Each row was made from one path, in order. Every step used is in the known rows, and no mark comes twice. Write each row's path.
(in the rows, 100 means zero)
Known rows:
foge/kada/mifel/gesile: 102	109	110	69	113	125	117	128	90	118	90	114	98	105	96	94	123	91	108	119	92	121	99	73	130	112	96	85	82	94	115	101	82	101	101	70	98	86	101	108	63	120	62	117	78
gesile/mifel: 105	99	90	74	103	111	105	122	63	122	98	118	109	98	116	103	137	85	106	107	103	113	129	87	122	118	84	90	101	83	121	100	84	120	97	46	109	80	106	111	81	123	68	78	90
gesile/mifel/kada: 100	99	95	81	98	110	117	119	58	121	95	116	115	93	112	102	131	81	102	111	93	103	120	80	121	114	77	87	111	90	122	107	64	123	95	40	102	72	114	125	111	118	66	78	86
lemuga/lozurut/moda/dorak: 110	98	95	77	126	96	124	171	85	97	86	118	117	130	113	105	140	103	94	124	102	106	93	88	132	107	90	88	90	95	95	92	114	95	127	78	89	91	90	104	67	135	66	76	91
madom/kada: 99	100	98	76	108	101	113	142	75	125	99	116	114	88	117	102	137	101	93	110	100	112	92	97	125	126	86	85	103	88	108	94	127	100	101	69	109	81	115	109	91	131	60	84	95
tobud/kada: 100	97	83	71	84	104	108	95	57	126	99	111	110	119	114	96	131	86	103	119	105	124	102	110	125	123	100	87	101	91	127	103	105	120	101	49	112	78	125	123	92	122	67	89	92
lozurut/moda/dorak/lemuga/kada: 111	103	88	82	113	97	75	158	71	112	90	125	115	137	115	99	133	89	87	130	111	108	101	104	136	125	71	84	100	90	100	93	124	106	89	82	99	85	104	113	94	123	77	67	90
foge/kada/lemuga/dorak/dosu: 112	101	93	68	96	93	114	94	109	101	100	118	94	137	104	105	145	99	112	113	94	128	93	97	119	109	90	91	109	128	101	96	157	118	105	99	93	86	120	120	49	111	74	86	86
dorak/lemuga/lozurut/tobud/kada: 103	88	84	69	83	110	87	83	68	116	84	102	137	121	125	93	134	93	89	147	92	113	91	119	119	124	114	96	107	77	114	85	115	115	122	66	112	76	101	112	77	137	67	76	120
gesile/mifel/kada/lemuga: 102	99	101	80	82	106	129	117	69	116	92	121	114	125	108	99	136	77	95	107	93	114	120	72	123	106	92	91	118	100	113	110	74	126	87	30	116	78	116	128	87	117	70	79	92
madom/kada/lemuga/lozurut/moda/dorak: 113	98	112	77	107	86	141	186	109	92	81	126	111	140	119	103	151	100	79	115	100	110	83	78	135	105	100	86	105	104	78	91	120	97	119	83	100	93	89	103	57	147	63	72	104
madom/kada/lemuga/lozurut/moda: 109	96	113	76	99	101	134	176	92	105	84	121	121	120	115	100	145	102	80	112	101	116	87	85	131	106	102	89	117	90	85	90	137	103	118	68	123	90	89	113	56	153	62	72	109
moda/dorak/lemuga/lozurut/tobud/kada/madom: 118	84	78	67	99	106	109	89	65	102	81	104	112	147	134	98	148	88	96	133	90	118	69	103	116	113	118	93	91	91	103	81	106	113	124	85	96	85	100	102	78	139	70	75	119
dorak/lemuga/kada: 104	98	96	77	101	120	77	120	57	131	96	111	135	117	109	95	131	86	93	125	101	119	102	110	121	128	76	89	113	80	116	92	122	107	78	67	118	80	113	119	91	117	72	76	99
moda/lozurut/tobud/kada/foge: 96	100	71	74	75	92	88	76	81	106	85	110	116	116	124	103	128	94	94	123	102	109	100	91	102	116	120	91	106	71	120	104	102	102	140	63	125	87	108	94	88	129	71	108	92
tobud/lozurut/moda: 97	99	88	70	130	109	137	143	50	117	94	122	123	89	110	101	131	106	92	128	98	118	105	102	136	113	95	84	94	72	105	106	117	96	117	61	115	76	106	124	71	121	71	83	95
beke/dosu/dorak/lemuga/lozurut/moda: 108	105	82	69	123	95	122	145	64	108	95	114	151	150	106	100	128	88	97	119	98	98	83	116	126	114	102	92	103	76	99	76	152	90	103	87	124	72	62	118	62	153	65	69	126
beke/dosu: 96	109	83	61	115	103	110	130	55	115	104	114	123	146	98	100	132	89	107	113	106	112	93	92	124	124	95	83	91	92	116	100	104	92	90	82	108	79	108	99	77	125	66	87	96
lozurut/tobud/kada/lemuga: 98	96	82	65	59	93	103	83	80	120	89	118	110	141	121	91	131	90	93	128	103	123	104	102	125	118	119	92	107	93	115	105	118	117	108	52	123	75	118	107	71	122	75	84	99
tobud/lozurut: 95	97	92	69	127	116	148	115	52	125	97	111	128	89	110	99	134	102	98	124	88	124	103	101	126	117	98	86	95	80	117	105	101	92	106	61	112	78	116	119	68	109	67	90	100
tobud/lozurut/lemuga: 92	94	104	70	119	110	108	118	58	126	99	115	113	99	113	101	134	103	90	129	86	117	89	91	134	119	96	91	92	71	121	112	105	102	101	68	125	68	123	123	63	112	71	82	98
moda/dorak: 104	103	83	76	121	92	115	132	83	111	97	118	106	126	110	105	137	96	102	118	101	113	100	89	126	116	87	87	84	102	110	101	107	94	100	73	90	92	117	105	79	115	68	86	83
tobud/kada/lemuga/dorak/dosu/beke: 111	93	82	64	85	74	100	60	85	118	101	110	76	141	112	98	143	84	112	104	98	121	96	132	109	121	96	88	99	111	105	104	123	122	115	60	114	80	123	144	68	111	70	83	91
foge/kada: 104	100	90	75	105	111	138	123	79	115	97	120	116	97	99	105	137	96	102	122	102	123	104	98	126	112	90	88	99	94	117	98	128	110	98	85	97	89	119	103	86	120	69	94	79
tobud/lozurut/moda/dorak/dosu/beke: 102	94	78	64	153	80	131	119	71	101	97	120	95	105	110	108	141	97	100	112	91	105	107	117	126	118	94	77	53	92	97	108	107	88	128	75	83	79	111	140	70	110	71	81	86
lozurut/lemuga/kada: 97	95	119	76	87	113	67	140	65	137	98	118	111	117	115	97	130	91	94	120	101	107	95	89	131	125	69	92	109	77	127	106	108	111	85	76	123	62	118	106	95	119	74	77	82
moda/lozurut: 106	102	86	85	101	105	101	134	69	115	98	111	126	109	109	112	130	101	101	110	101	124	96	81	115	112	102	93	95	87	115	102	115	98	109	58	118	87	110	113	71	128	66	105	94
madom/kada/mifel: 95	103	112	78	115	108	109	160	74	124	92	117	106	95	119	98	129	101	101	105	94	120	95	88	126	122	96	82	95	87	107	91	116	93	97	61	115	80	99	114	76	133	61	96	89
tobud/lozurut/moda/dorak/lemuga/kada/foge: 100	102	88	73	137	104	121	132	71	103	82	120	124	121	116	95	138	91	80	133	93	105	104	105	126	120	81	80	106	70	97	99	104	85	113	86	108	97	104	113	84	112	77	70	94
gesile/mifel/kada/tobud: 102	93	92	83	97	103	137	140	39	106	99	127	110	86	107	100	131	84	102	109	91	108	125	78	115	114	80	95	100	79	115	115	49	114	96	31	83	62	118	133	107	111	67	83	87
tobud/kada/lemuga/dorak/dosu: 108	98	84	64	75	87	83	64	86	111	102	110	89	159	119	94	139	89	113	109	99	131	93	110	119	120	100	88	110	123	111	100	134	130	107	61	107	75	127	139	54	112	71	78	100
beke/dosu/dorak: 97	111	82	64	112	91	132	120	65	125	105	115	131	141	107	101	122	83	113	103	101	101	94	108	122	118	94	89	96	90	120	93	129	83	89	84	116	66	87	105	80	127	64	90	102
dosu/dorak/lemuga/lozurut: 109	95	92	79	118	107	127	113	74	123	94	103	152	111	114	100	129	93	101	119	86	110	87	121	116	111	97	104	107	79	110	73	165	91	102	67	124	80	82	129	62	136	62	78	120
tobud/lozurut/lemuga/kada: 93	92	124	70	103	122	101	134	54	136	94	115	122	100	119	95	133	95	90	126	86	111	94	95	134	122	77	88	108	68	128	113	85	104	93	78	120	57	116	109	85	106	74	81	93
foge/kada/tobud: 106	95	87	77	105	103	152	147	61	101	101	130	107	88	93	102	136	100	102	121	98	127	106	96	121	111	96	96	86	83	109	107	108	99	99	77	78	76	122	115	86	114	70	99	80

Write each row's path:
109	93	101	70	100	130	121	130	35	134	98	113	112	114	115	95	140	85	108	100	103	123	86	90	114	115	79	87	105	85	118	94	117	106	95	73	116	78	104	105	101	121	71	86	88 : lemuga/kada/madom
108	96	83	70	131	82	94	91	82	123	106	107	84	99	109	108	137	100	116	105	95	105	95	123	105	122	74	87	88	98	103	98	134	98	122	75	100	78	114	135	80	110	66	82	82 : lemuga/dorak/dosu/beke
102	95	95	77	109	94	132	160	57	108	102	126	105	77	111	100	135	104	92	110	100	117	97	93	119	124	91	93	92	75	99	104	110	90	101	59	93	71	119	121	89	124	62	88	97 : madom/kada/tobud
93	101	100	69	105	116	103	117	72	125	93	112	123	112	109	93	133	86	97	109	103	105	108	94	106	119	74	87	117	76	120	99	114	92	107	73	118	93	109	102	100	113	70	87	76 : lemuga/kada/foge
100	101	111	80	108	126	75	141	54	132	90	113	127	128	112	89	124	87	102	120	94	127	102	102	123	127	87	87	105	82	116	86	115	99	77	61	122	79	99	122	76	118	73	87	92 : dorak/lemuga/kada/mifel
94	88	100	72	118	103	134	141	43	111	102	125	105	91	108	97	133	108	92	127	85	122	96	88	129	116	101	98	79	58	114	121	84	93	101	59	106	57	125	130	62	107	72	86	100 : kada/tobud/lozurut/lemuga
102	101	82	72	138	96	145	153	69	104	90	125	113	108	114	105	137	105	92	131	98	112	102	96	140	112	91	80	82	87	99	107	94	90	118	73	95	82	106	112	73	114	71	81	90 : tobud/lozurut/moda/dorak
95	100	77	66	99	101	106	76	68	118	95	109	105	122	112	93	135	83	99	114	103	117	102	106	110	121	102	87	107	79	123	102	114	107	115	52	122	94	126	119	93	122	68	88	83 : tobud/kada/foge
101	91	94	63	120	96	130	162	51	89	99	130	105	116	116	95	136	97	102	115	92	115	110	97	128	120	78	82	69	92	101	114	77	91	111	83	56	55	108	130	72	96	76	78	93 : lemuga/kada/tobud/lozurut/moda/dorak/dosu
102	92	75	65	104	92	97	77	98	94	76	103	123	141	128	95	142	89	84	142	92	101	90	108	108	120	114	92	104	82	107	85	103	95	136	81	98	98	103	97	77	129	69	76	108 : moda/dorak/lemuga/lozurut/tobud/kada/foge
100	102	84	61	110	96	116	110	78	115	90	106	159	140	120	100	124	91	101	129	88	91	84	116	115	118	110	98	105	78	108	74	140	79	109	98	115	66	63	93	63	141	65	77	130 : beke/dosu/dorak/lemuga/lozurut/tobud
108	99	85	70	65	79	98	81	91	120	87	116	96	138	127	97	132	99	101	134	104	114	96	108	122	116	101	93	127	99	105	103	111	119	121	66	120	72	114	96	72	115	76	82	99 : lozurut/tobud/kada/lemuga/dorak
101	110	91	67	100	102	103	119	55	132	101	115	147	149	110	94	122	71	104	111	101	100	93	122	122	127	80	88	114	84	119	85	122	91	68	94	121	63	83	107	94	124	69	78	113 : beke/dosu/dorak/lemuga/kada
95	99	98	73	92	110	101	114	56	127	93	112	106	130	116	89	124	87	112	114	100	134	102	104	128	123	110	84	92	90	126	99	97	112	97	41	116	76	109	125	76	124	68	100	85 : tobud/kada/mifel
97	93	78	67	127	96	102	93	70	121	108	110	100	101	102	103	137	91	110	97	97	112	106	117	109	125	92	87	67	94	113	100	137	96	106	60	102	82	119	144	81	116	66	87	84 : dorak/dosu/beke
109	91	79	67	93	116	122	91	34	125	99	112	95	126	118	95	140	82	109	105	102	135	81	104	119	116	107	87	93	90	122	98	121	124	103	56	119	82	123	124	93	131	69	89	97 : tobud/kada/madom
109	93	110	82	87	110	138	155	72	102	82	122	123	125	109	100	141	82	89	113	93	107	114	69	128	98	95	92	124	90	99	102	82	128	114	39	116	80	89	124	74	140	68	68	99 : gesile/mifel/kada/lemuga/lozurut/moda
101	92	98	74	85	103	107	92	76	123	79	106	139	128	136	89	116	89	104	130	81	112	91	124	119	117	124	100	106	76	117	71	130	100	116	60	125	62	67	118	67	139	67	90	119 : dosu/dorak/lemuga/lozurut/tobud/kada/mifel
105	102	77	80	118	96	111	97	68	129	102	114	134	112	112	101	122	90	102	118	96	113	98	122	121	120	94	100	101	79	114	82	173	95	85	57	132	77	99	135	78	126	69	79	108 : dosu/dorak/lemuga
102	84	96	67	134	77	110	110	60	111	107	120	72	83	110	106	138	110	105	116	79	107	88	117	111	122	82	95	73	70	101	120	90	94	122	73	94	51	123	147	64	97	71	84	94 : kada/tobud/lozurut/lemuga/dorak/dosu/beke
109	90	108	77	116	91	144	139	69	103	97	130	87	80	107	107	139	114	97	140	83	118	84	98	129	108	82	98	103	71	105	116	83	106	114	99	88	55	123	107	68	100	73	89	88 : foge/kada/tobud/lozurut/lemuga/dorak
98	100	91	81	69	101	82	115	70	115	83	114	115	125	128	100	119	97	108	122	97	126	98	88	119	117	128	90	92	81	121	100	83	108	123	53	118	67	94	101	69	131	71	117	93 : moda/lozurut/tobud/kada/mifel
100	103	90	76	110	106	103	93	75	133	94	111	139	116	116	93	124	78	96	110	95	100	103	120	105	120	78	96	122	68	116	82	160	87	92	74	135	84	92	121	97	119	72	79	96 : dosu/dorak/lemuga/kada/foge
113	91	72	74	71	106	100	93	48	114	91	113	104	119	130	106	134	93	105	114	101	126	78	90	110	110	125	91	94	79	117	100	107	117	129	66	123	74	104	101	88	139	73	106	105 : moda/lozurut/tobud/kada/madom
107	95	93	81	97	100	123	135	50	124	102	123	136	105	111	93	120	84	101	114	95	112	106	123	115	122	77	103	106	67	112	91	134	88	79	61	110	57	96	133	93	111	72	82	105 : dosu/dorak/lemuga/kada/tobud
100	88	107	73	111	105	154	141	57	103	98	131	104	82	100	103	139	106	90	134	84	126	94	90	133	110	100	98	82	66	114	120	90	103	100	87	91	60	128	117	72	106	74	94	90 : foge/kada/tobud/lozurut/lemuga
106	92	79	61	75	68	87	49	96	117	94	112	77	133	124	99	137	91	108	117	97	108	99	130	107	121	102	90	99	103	103	105	125	117	129	69	111	69	115	126	72	111	75	82	94 : lozurut/tobud/kada/lemuga/dorak/dosu/beke
98	99	131	90	82	117	48	172	68	126	88	118	112	132	119	102	122	94	102	108	93	121	89	67	125	116	93	92	100	76	125	104	86	105	93	71	133	64	93	103	68	125	74	108	82 : moda/lozurut/lemuga/kada/mifel
106	104	79	79	125	86	106	159	79	105	94	127	102	126	112	105	133	101	96	122	112	108	103	90	137	115	86	83	81	96	98	101	119	97	109	69	96	88	109	111	83	124	72	78	79 : lozurut/moda/dorak
104	100	98	89	96	100	69	139	73	116	99	116	111	120	111	113	130	103	93	115	99	118	83	72	125	115	102	98	92	75	118	107	118	109	102	64	131	76	115	116	68	133	71	97	93 : moda/lozurut/lemuga
101	99	81	58	84	91	107	83	69	115	90	104	150	153	126	93	125	79	101	132	92	97	82	131	118	122	118	95	110	79	118	78	117	100	109	91	115	58	73	98	79	143	64	77	135 : beke/dosu/dorak/lemuga/lozurut/tobud/kada
91	99	92	69	82	104	88	105	65	125	85	115	105	120	129	89	120	94	107	128	97	122	105	103	126	123	116	86	92	85	123	98	99	108	114	51	114	66	99	106	81	122	72	98	88 : lozurut/tobud/kada/mifel
97	89	98	76	109	111	172	132	29	105	96	125	119	68	110	99	133	88	98	116	78	111	125	83	118	111	88	91	100	70	115	122	17	108	104	32	82	53	118	135	96	99	67	87	98 : gesile/mifel/kada/tobud/lozurut
101	90	108	74	74	111	133	122	86	109	78	114	132	116	121	99	139	85	91	123	82	97	116	68	115	102	102	97	126	93	109	100	63	119	120	48	107	72	89	102	76	128	69	76	105 : gesile/mifel/kada/lemuga/lozurut/tobud
106	94	89	66	128	97	98	147	89	87	94	114	110	142	115	104	142	100	103	113	97	109	93	87	125	112	93	86	72	113	100	89	132	99	127	84	70	85	95	125	53	133	67	72	95 : lemuga/lozurut/moda/dorak/dosu
98	92	97	68	102	114	115	128	80	114	86	107	135	99	117	100	132	109	97	133	92	103	95	95	116	112	98	97	104	81	112	90	119	91	130	73	102	79	89	91	72	131	65	84	102 : lemuga/lozurut/tobud
106	88	102	69	119	92	121	116	73	94	105	126	84	92	111	106	142	114	106	130	77	120	85	99	123	113	84	96	87	89	107	114	107	110	116	106	71	50	128	131	54	97	75	87	92 : foge/kada/tobud/lozurut/lemuga/dorak/dosu
104	103	107	81	117	111	79	148	74	120	86	116	117	146	116	93	128	86	103	119	95	122	99	94	129	125	82	84	92	97	109	88	99	93	78	74	99	85	100	111	79	112	74	88	88 : moda/dorak/lemuga/kada/mifel
99	87	95	65	77	109	112	99	74	117	85	104	128	112	128	95	133	97	97	134	95	108	96	109	119	117	108	93	109	83	121	94	99	111	132	67	104	70	100	95	83	132	66	86	106 : lemuga/lozurut/tobud/kada
97	109	121	70	116	117	92	148	86	126	91	111	97	95	114	91	122	95	99	109	90	110	90	73	129	126	89	81	87	88	105	98	85	91	103	53	111	78	97	114	69	130	54	107	95 : madom/kada/mifel/gesile
110	103	87	64	110	114	122	116	32	132	102	114	133	155	114	95	131	68	111	96	98	110	72	112	115	119	89	88	106	82	114	80	144	94	72	97	128	65	79	108	92	132	71	81	116 : beke/dosu/dorak/lemuga/kada/madom
98	90	114	77	88	106	87	159	49	120	102	128	103	110	108	93	129	94	93	118	100	112	100	85	124	125	74	99	96	65	120	114	85	104	86	68	106	52	119	116	89	111	76	82	85 : lozurut/lemuga/kada/tobud
100	93	101	68	87	108	129	126	90	111	82	112	134	131	114	97	139	104	93	127	91	113	95	85	117	106	116	100	111	91	103	93	123	95	123	67	117	86	89	93	47	130	69	81	108 : kada/lemuga/lozurut/tobud
94	101	91	76	109	108	121	101	69	112	91	115	114	96	110	101	136	78	98	108	92	95	122	76	106	112	81	88	119	79	119	106	75	111	111	40	110	88	114	122	111	118	67	80	78 : gesile/mifel/kada/foge
105	89	112	84	107	92	130	136	48	110	95	126	88	77	121	105	133	100	96	130	76	98	103	81	125	111	68	96	115	66	109	126	20	121	110	52	95	39	120	127	92	98	71	76	96 : gesile/mifel/kada/tobud/lozurut/lemuga/dorak
114	95	85	71	114	122	153	119	53	115	98	119	103	103	104	105	147	91	109	110	99	133	83	91	119	104	97	89	91	94	112	93	136	113	101	91	106	92	115	104	88	129	71	94	83 : foge/kada/madom
